Every row comes from one small tree of marks. Brackets hold a mark, then the marks that hang from it, in the order of their numbers. Every link used is in the known rows. Which tree was each row made from?
Known rows:
(K_987 K_120): [ 12  -4  -2   1  10   1  -1   0   8  -1   9   9   8  -4  18 -30 -20  -4
   3   5   5  -6]
(K_557 (K_300 K_987)): [  4 -32  -5   1  -2   8   9   3  -4   7  14   6  -2 -26   4 -30  -6 -16
   3   8  14  12]
(K_120 (K_367 K_300) K_371 K_987): [  2  -6  23   0  -6  -1 -34  19  -1 -12  10  13  30 -27  14 -38 -12 -12
   4  13  20 -37]
(K_987 (K_367 K_300)): [  5 -17   8  -6  -5  -9  17  12   5  -5  11  15   7   1  20 -24   1  -9
  -3  11  14 -38]
(K_557 (K_300 (K_371 (K_120 K_367)) K_987)): [  0 -17   3   2  -7  10 -20   9  -2   0  20  11  12 -19  17 -60   9 -11
   7  19   9  14]
(K_300 K_557 K_987): [ 10 -26  -7   2   6   5  10   6  -5   0  14   9  -3 -33  -6  -4   4 -24
  -1   4  24  29]
(K_300 K_987): [  5 -23  -2   4   2   2  -1   0   2   7   9   6   5 -23   2 -12  -3 -12
   5   8  13  16]
(K_300 K_557): [ 11 -10  -2   2  -3   5  10   6  -4 -11  12  10  -2 -22   5  -4   5 -22
   8   3  22  10]
(K_300 K_371 (K_987 K_120)): [ 17 -15 -17   7  23   3 -20   2   2  12  21  10   7 -14  12 -47 -15   1
  -1   8   1  28]
(K_300 (K_371 K_120) K_557 (K_987 K_367)): [ 10 -15  -9   2  12  -1   3   9   7  -2  20  13   3  -7   8 -20  20 -15
  -5  12  17  18]
(K_557 K_300): [  4 -17  -1   1 -12   9   8   3  -4  -5  12   8  -1 -15  14 -30  -4 -15
  12   7  12  -7]
(K_987 K_120 (K_300 K_557) K_367 K_371): [ 37 -18  14  -9  35 -13   9  16  13  -6  21  16   2  14   8 -53 -21 -14
 -11   4  11 -26]
(K_557 (K_300 (K_987 (K_371 K_120)))): [  2 -21   7   0  17   4   2  -8   6   4  14   5  12 -12  12 -56  -8 -18
  18  13  14   6]
(K_367 (K_300 K_371 K_987)): [  8 -24 -11   4   8   0 -15   7 -14   9  22  12  10 -28  14 -48   1  -2
   7  10  13  16]
(K_367 (K_120 K_371) (K_300 K_557) K_987): [  4 -18  11  -7  25   3  -9   1 -14  -7  19  20  18 -45   8 -25   1 -21
  -5  -3  25 -17]
(K_557 (K_300 K_371 (K_987 K_120 K_367))): [ 17 -27 -16  -1  21   1   2  13   8  14  27  13  -4   3  15 -60 -14  -5
 -18  12   0   4]
(K_300 K_557 (K_987 K_367 K_371)): [ 17 -27   4  -2  26  -6  17   8  12   2  18  12  -2  -5  -5 -19   0 -28
  -5  10  21   9]
(K_371 (K_120 K_300)): [  9   5  19   5  -8   2  -7  -1  -4  -8   2   9  10  -8  19 -39  -6  -4
  12  18  16 -14]
(K_367 (K_300 K_557) (K_987 K_120 K_371)): [ 19 -23  16 -10  45  -4   5   4  -1  -1  22  16  16 -16  11 -50 -15 -26
  -9  -6  18   1]
(K_300 (K_371 (K_987 K_367)) K_557): [ 23 -12 -12   3   1   4  -6  11  19  -8  16  10 -11   7  -1   1   9 -22
  -1   1  14   9]
(K_300 (K_987 (K_367 K_120) K_371)): [  2 -18   8  -3  34  -4   5  -5  14  10  16  14   1  -9   4 -36  -6 -23
   0  17   8  -9]

Write each row's tree:
[ 35 -22   5  -2  30  -2 -21  13  -7   0  28  15  10 -17   4 -43  -4  -7
 -14  -8   7  18] | (K_367 (K_987 K_120 (K_300 K_371 K_557)))
[ 13 -24   9   0  22  -9   5   2  19   8  13   9   6   6   1 -27  -7 -15
   2  16  11  -4] | (K_300 (K_987 K_367 K_371))
[  6  -9  29   1 -10   2 -16   8  -2  -2   5  11  12 -17  10 -48  -4 -10
  -2  24  19  -3] | (K_371 (K_120 (K_300 K_987) K_367))
[ 31 -18   9   3  -2  -1 -36   3  17  -6   3   3  17  -1  -3 -17 -23   5
  16   0  12 -28] | (K_120 (K_371 (K_987 K_300)))
[ 16  -3   5   5   0  -3 -28   4  -4  -8  15  10  20  -6  20 -49   6   9
  21   9   5  -7] | (K_987 (K_300 (K_371 K_120)))
[  8  -6  -9   6  -7  15 -20  -4  13  -6  12   3   4   1  16 -36   1 -11
  21   4   7   7] | (K_557 (K_300 (K_371 K_120 K_987)))
[  9   2  23   0   3  -2   6  18   3 -13   9  12   0  -9   5 -18   3 -30
 -14  16  25 -17] | (K_371 (K_120 (K_300 K_557) (K_987 K_367)))
[ 21 -11  -4   0  -2  15 -30  12  16  -2  19   9   0   4  15 -59 -20 -13
   0   6   0   3] | (K_557 (K_300 (K_371 (K_987 (K_120 K_367)))))
[ 21 -26  -9  -4  28  -1  -2  11  -5   2  19  15  15 -29  10 -48 -27  -6
 -11   2  24  -5] | (K_367 (K_300 K_557 (K_987 (K_120 K_371))))
[ 18 -24 -19  -1  29   2  -3  14 -14   7  30  17   3 -30  14 -59 -10 -11
 -11   2  17  26] | (K_367 (K_300 K_371 K_557 (K_987 K_120)))
[ 14 -16  15  -2   6  -3  18  12   1  -2  11  13  -4  -9   2 -25   3 -20
 -18  18  26  -3] | (K_371 (K_120 (K_300 K_557 (K_987 K_367))))
[ 28  -7  11   0   5  -2 -38  18  -1  -4  23  16  14  -2  19 -71 -14   7
   0  10  -1 -11] | (K_987 (K_120 K_367) (K_300 K_371))
[  6 -12  26  -5  12   0 -11  22  -5 -14  20  15  13 -31   6 -46  -2 -41
   3   9  28  -8] | (K_120 (K_367 (K_300 K_557)) (K_987 K_371))
[  4  -6  28  -1  23  -3 -11 -14  14  -3   6   6  29  -2  11 -24   3 -15
  16   5  10   0] | (K_367 (K_987 (K_371 K_120)))
[ 18  -1  11   1  13   1  -4  10  -7 -10  15  21  -4 -15   7 -35 -11 -14
  -9  16  24 -36] | (K_987 (K_367 (K_120 (K_300 K_557) K_371)))
[  4   4   0   4  10   0  -8  15   9 -13  18  11   6  -8  10 -13  19 -25
  -2  10  15   3] | (K_300 (K_371 (K_120 (K_987 K_367))) K_557)
[ 21 -14   9  -5  16  -5  -6  13   0 -12  18  20   4 -15   4 -28  -5  -8
  -6   7  18 -43] | (K_987 (K_300 K_557) (K_367 (K_120 K_371)))
[  6 -35  -1  -4  -1   0  20  10   8   8  15  10  -6  -6   4 -24  -1 -17
 -11  13  12  -9] | (K_557 (K_300 (K_987 K_367)))
[ 19  -9   9  -7   9   0 -13  20  -3 -15  18  20  20 -17  21 -56 -22  -8
  -8   7  23 -31] | (K_987 (K_120 (K_367 (K_300 K_557)) K_371))
[  5  -9   2   2   6  -6 -14  21   0  -1  21  14  10  -9  17 -34   5 -14
  -4  11   9 -19] | (K_120 (K_987 (K_367 (K_300 K_371))))
[ 11 -11   3   0  -9   4 -14  23 -18 -14  25  20   7 -28  18 -48  13 -18
   4   9  23   3] | (K_120 (K_367 (K_300 K_371 K_557)))
[ 10   3  20   4  32   8 -13   5 -15  -6  19  14  -6 -40  -1 -50 -14 -42
   4  12  24   5] | (K_367 (K_120 (K_300 K_557) (K_987 K_371)))
